Each row comes from the steps of one path. Every step used is in the known rows, and no mark comes twice. Write the path behind each row, first mark first.
Known rows:
nudu > segat > duzig > sokofo: [ 2.70 -0.14 -1.44 -0.07 -0.27 -0.84 -0.66 -1.30  1.83 -0.13  0.65 -0.88
 -2.74  1.60 -3.76 -1.05 -1.94 -0.35  5.11]
bebo > duzig > sokofo: [ 2.89 -1.27  0.51  2.60 -1.48 -1.14 -2.80 -3.44  0.07  1.31  2.35  4.07
  2.88 -1.08 -0.22 -7.08  4.08  2.41  1.59]
sokofo > zapi > duzig > nudu > segat: [ 4.55 -1.42 -1.96  1.15 -2.45  4.38 -4.23  1.88  1.27 -3.81 -7.31  2.25
 -0.06 -2.67 -2.47 -1.23  2.45 -1.27  1.64]
segat > sokofo: [ 3.66  0.22  0.40 -0.83 -0.82  1.21 -0.33  1.84  0.41 -1.94 -2.54 -2.26
 -3.45  0.38  0.08 -0.18 -0.35  1.62 -0.83]
segat > sokofo > nudu: [ 1.24  0.42 -1.90  0.18 -2.56  2.75 -3.04  2.84  1.21 -4.53 -0.70 -4.87
  0.20 -4.32 -1.31 -2.34 -1.86  2.29 -4.26]
nudu > bebo > duzig > sokofo: [ 1.18  0.44 -0.09  2.44 -1.65  0.27 -3.03 -2.36 -0.27  1.60  2.12  4.74
  2.13  1.31  0.48 -8.34  3.86  3.02  2.32]
zapi > duzig > sokofo: [ 3.05  0.26  0.57 -0.23 -3.89 -1.17  1.42 -0.35  0.02 -0.36 -1.40  3.98
  2.49 -1.19 -2.47 -3.48  2.12  1.33  3.08]
sokofo > zapi > segat > duzig > nudu > bebo: [-0.02 -3.07 -4.57 -1.51 -1.97  5.93 -1.49  2.96  0.84 -8.48 -5.22  0.90
  1.26 -1.13  0.46 -4.07 -1.45 -3.16  1.03]
zapi > segat > duzig > sokofo > nudu > bebo: [-2.98 -0.82 -4.93 -0.89 -4.14  2.60 -0.47  1.45  0.91 -5.15  0.61 -0.51
  2.49 -2.21 -1.11 -5.76 -3.15  0.65  0.16]
nudu > bebo > duzig > sokofo > zapi: [ 2.73 -1.70 -2.94  3.96 -1.90  1.87 -4.29 -1.17 -0.05 -1.16 -0.27  3.63
  4.38 -1.44  0.26 -7.96  4.59  1.85 -0.22]
sokofo > nudu > zapi: [-0.89  3.66  0.45  0.46  1.35  2.87 -4.08  0.82  0.62 -3.98  0.62 -3.28
 -0.20  0.16 -0.17 -4.41 -2.84  3.48 -3.13]
bebo > duzig > nudu > segat > sokofo: [ 6.70 -1.12  0.61  1.14 -0.90  4.09 -6.76  0.05  1.41 -2.28 -4.40  0.34
 -4.75 -0.15 -0.22 -3.78  2.82  1.72  0.95]
nudu > zapi > duzig: [ 3.38  3.64  3.06 -1.87 -2.34  1.90 -0.62  2.69 -0.67 -1.52 -5.54  2.57
 -1.03  2.60 -1.69 -3.96  1.03  3.40 -0.15]
duzig > sokofo: [ 0.82  0.07 -0.12  1.32  0.41 -1.56  0.51 -2.60  0.46  0.16  3.07  1.20
  1.00  0.02 -0.29 -2.21  0.42  0.58  3.15]
zapi > sokofo > nudu > segat > duzig: [ 1.32 -1.69 -4.72  0.30 -3.06  2.03 -2.25  2.15  3.43 -3.77 -2.83 -3.32
 -0.91 -1.23 -4.75 -0.63 -2.58  1.80 -0.69]
sokofo > nudu > zapi > duzig: [ 1.48  3.95  1.22 -1.21 -3.72  3.10 -2.61  3.40  0.02 -3.95 -4.36  0.22
  1.60 -0.81 -2.84 -5.50 -0.33  4.17 -2.90]
bebo > duzig: [ 2.24 -1.47  0.68  1.35 -1.95  0.61 -3.84 -0.68 -0.33  1.39 -0.60  3.43
  2.25 -0.88  0.08 -5.41  4.03  2.12 -1.81]

Write each row's path:
[ 1.40 -4.78 -4.36  2.77 -3.84  3.03 -3.14 -0.45 -0.66 -3.17 -2.68  6.09
  4.44 -2.94  3.21 -7.34  4.19  1.60 -1.72] => nudu > bebo > duzig > sokofo > zapi > segat
[ 0.60  0.42 -1.80  0.74 -5.45  0.50 -1.13  0.70  1.21 -2.91  0.12  0.56
  5.50 -5.60 -3.53 -5.28  0.30  2.01 -0.62] => zapi > duzig > sokofo > nudu
[-3.41  2.09 -2.98  1.80 -1.70  1.42 -1.92 -0.55  0.67 -2.08  3.49 -0.93
  2.61 -1.45 -0.65 -5.37 -1.51  1.71  0.08] => duzig > sokofo > nudu > bebo
[ 3.85 -1.98 -1.52 -0.09 -3.35  4.11 -1.88  2.40  0.76 -6.80 -6.48  2.87
  4.48 -4.48 -2.03 -3.63  2.56 -2.02  0.30] => sokofo > zapi > duzig > nudu
[ 4.00  3.53  2.67 -0.47 -1.72  0.09 -0.15 -0.24 -0.21 -1.41 -2.04  3.39
 -0.13  2.61 -1.71 -5.55  1.20  3.66  3.02] => nudu > zapi > duzig > sokofo
[ 0.36  1.81  0.15 -1.71 -3.15  3.72 -0.85  2.02 -0.04 -3.59 -4.49  3.42
  1.04  0.75 -0.90 -4.76  1.51 -0.80  2.96] => zapi > duzig > nudu > bebo
[-1.40  0.40 -1.84  2.04 -3.70  3.07 -5.95  0.95 -0.10 -0.70  0.35  1.79
  4.14 -2.32 -0.21 -8.57  2.71  3.32 -3.81] => sokofo > nudu > bebo > duzig
[ 1.89 -0.31 -1.52 -1.71 -0.74  0.72 -1.36  1.69  1.52 -0.41 -2.54 -2.35
 -3.79  1.71 -3.89  1.15 -2.57 -0.81  2.25] => nudu > segat > duzig
[ 5.06 -0.15  0.04  0.04  0.60  3.57 -3.94  0.61  1.72 -3.49 -3.83 -2.08
 -6.54  0.44 -0.25  0.17 -0.30  0.34  2.33] => duzig > nudu > segat > sokofo
[ 3.23 -1.45  0.18  2.31 -0.05  3.14 -6.95 -1.93  1.29 -0.71 -2.29  2.92
 -1.58 -0.59 -0.33 -3.97  3.11  0.11  1.82] => bebo > duzig > nudu > segat
[ 1.59  2.91  2.98 -0.28  3.86  3.54 -3.31 -0.80  0.56 -5.31 -1.00 -0.17
 -2.53  3.42  0.91 -4.09 -1.51  0.70  1.98] => duzig > nudu > zapi
[ 1.45 -0.42 -0.22  1.04  1.54  2.73 -3.95 -1.48  1.54 -1.64 -1.74  0.23
 -3.40  0.22 -0.25  0.25  0.05 -1.47  3.35] => duzig > nudu > segat
[-0.46 -0.91 -3.12  3.08 -4.81  2.94 -4.85  0.70  0.82 -1.85 -0.96  3.00
  4.51 -1.70  0.04 -8.64  4.02  5.51 -3.96] => zapi > sokofo > nudu > bebo > duzig
[ 2.10 -0.82 -0.40 -2.10 -0.22  0.87  0.95 -0.38  0.68 -4.64 -0.77  1.13
 -1.57  2.12 -0.55 -4.84 -2.88  1.11  2.86] => nudu > zapi > segat > duzig > sokofo
[ 1.44 -0.60 -0.17 -3.76 -0.78  2.65  0.19  2.65  0.17 -5.19 -4.08 -0.03
 -2.67  2.45 -0.20 -2.83 -3.56  0.86 -0.31] => nudu > zapi > segat > duzig
[ 2.23 -1.94 -2.83  3.12  0.22  0.41 -1.11 -1.27  0.61 -2.55  0.41  0.41
  3.36 -2.73 -0.29 -2.31  1.45 -0.16  0.41] => duzig > sokofo > zapi
[-1.04 -2.91 -4.35 -0.82 -3.99  1.17 -0.51  0.53  1.76 -5.96  1.13 -1.63
  3.98 -5.41 -2.32 -4.77 -3.65  0.04 -0.95] => zapi > segat > duzig > sokofo > nudu
[ 3.99 -3.14 -2.34  4.35 -1.37  0.89 -4.21 -1.65  0.21 -1.45  0.11  3.16
  5.44 -3.38 -0.26 -6.77  4.72  1.42 -1.17] => bebo > duzig > sokofo > zapi
[ 1.26 -5.34 -4.16  1.95 -2.15  1.41 -0.02 -0.66  0.00 -4.60 -2.02  3.12
  3.50 -4.16  2.57 -2.21  1.35 -0.31 -1.19] => duzig > sokofo > zapi > segat
[ 0.49 -3.52 -2.23 -3.48 -3.04  1.44  1.84  2.65  0.44 -3.96 -3.53  0.41
 -0.19 -1.00 -0.84 -0.88 -2.72 -1.48 -0.14] => zapi > segat > duzig
[-2.32  1.84 -3.83 -0.24 -2.64  1.67 -1.34  1.13  1.46 -3.71  2.48 -2.41
  2.27 -0.84 -3.08 -5.86 -3.42  0.83  1.19] => segat > duzig > sokofo > nudu > bebo
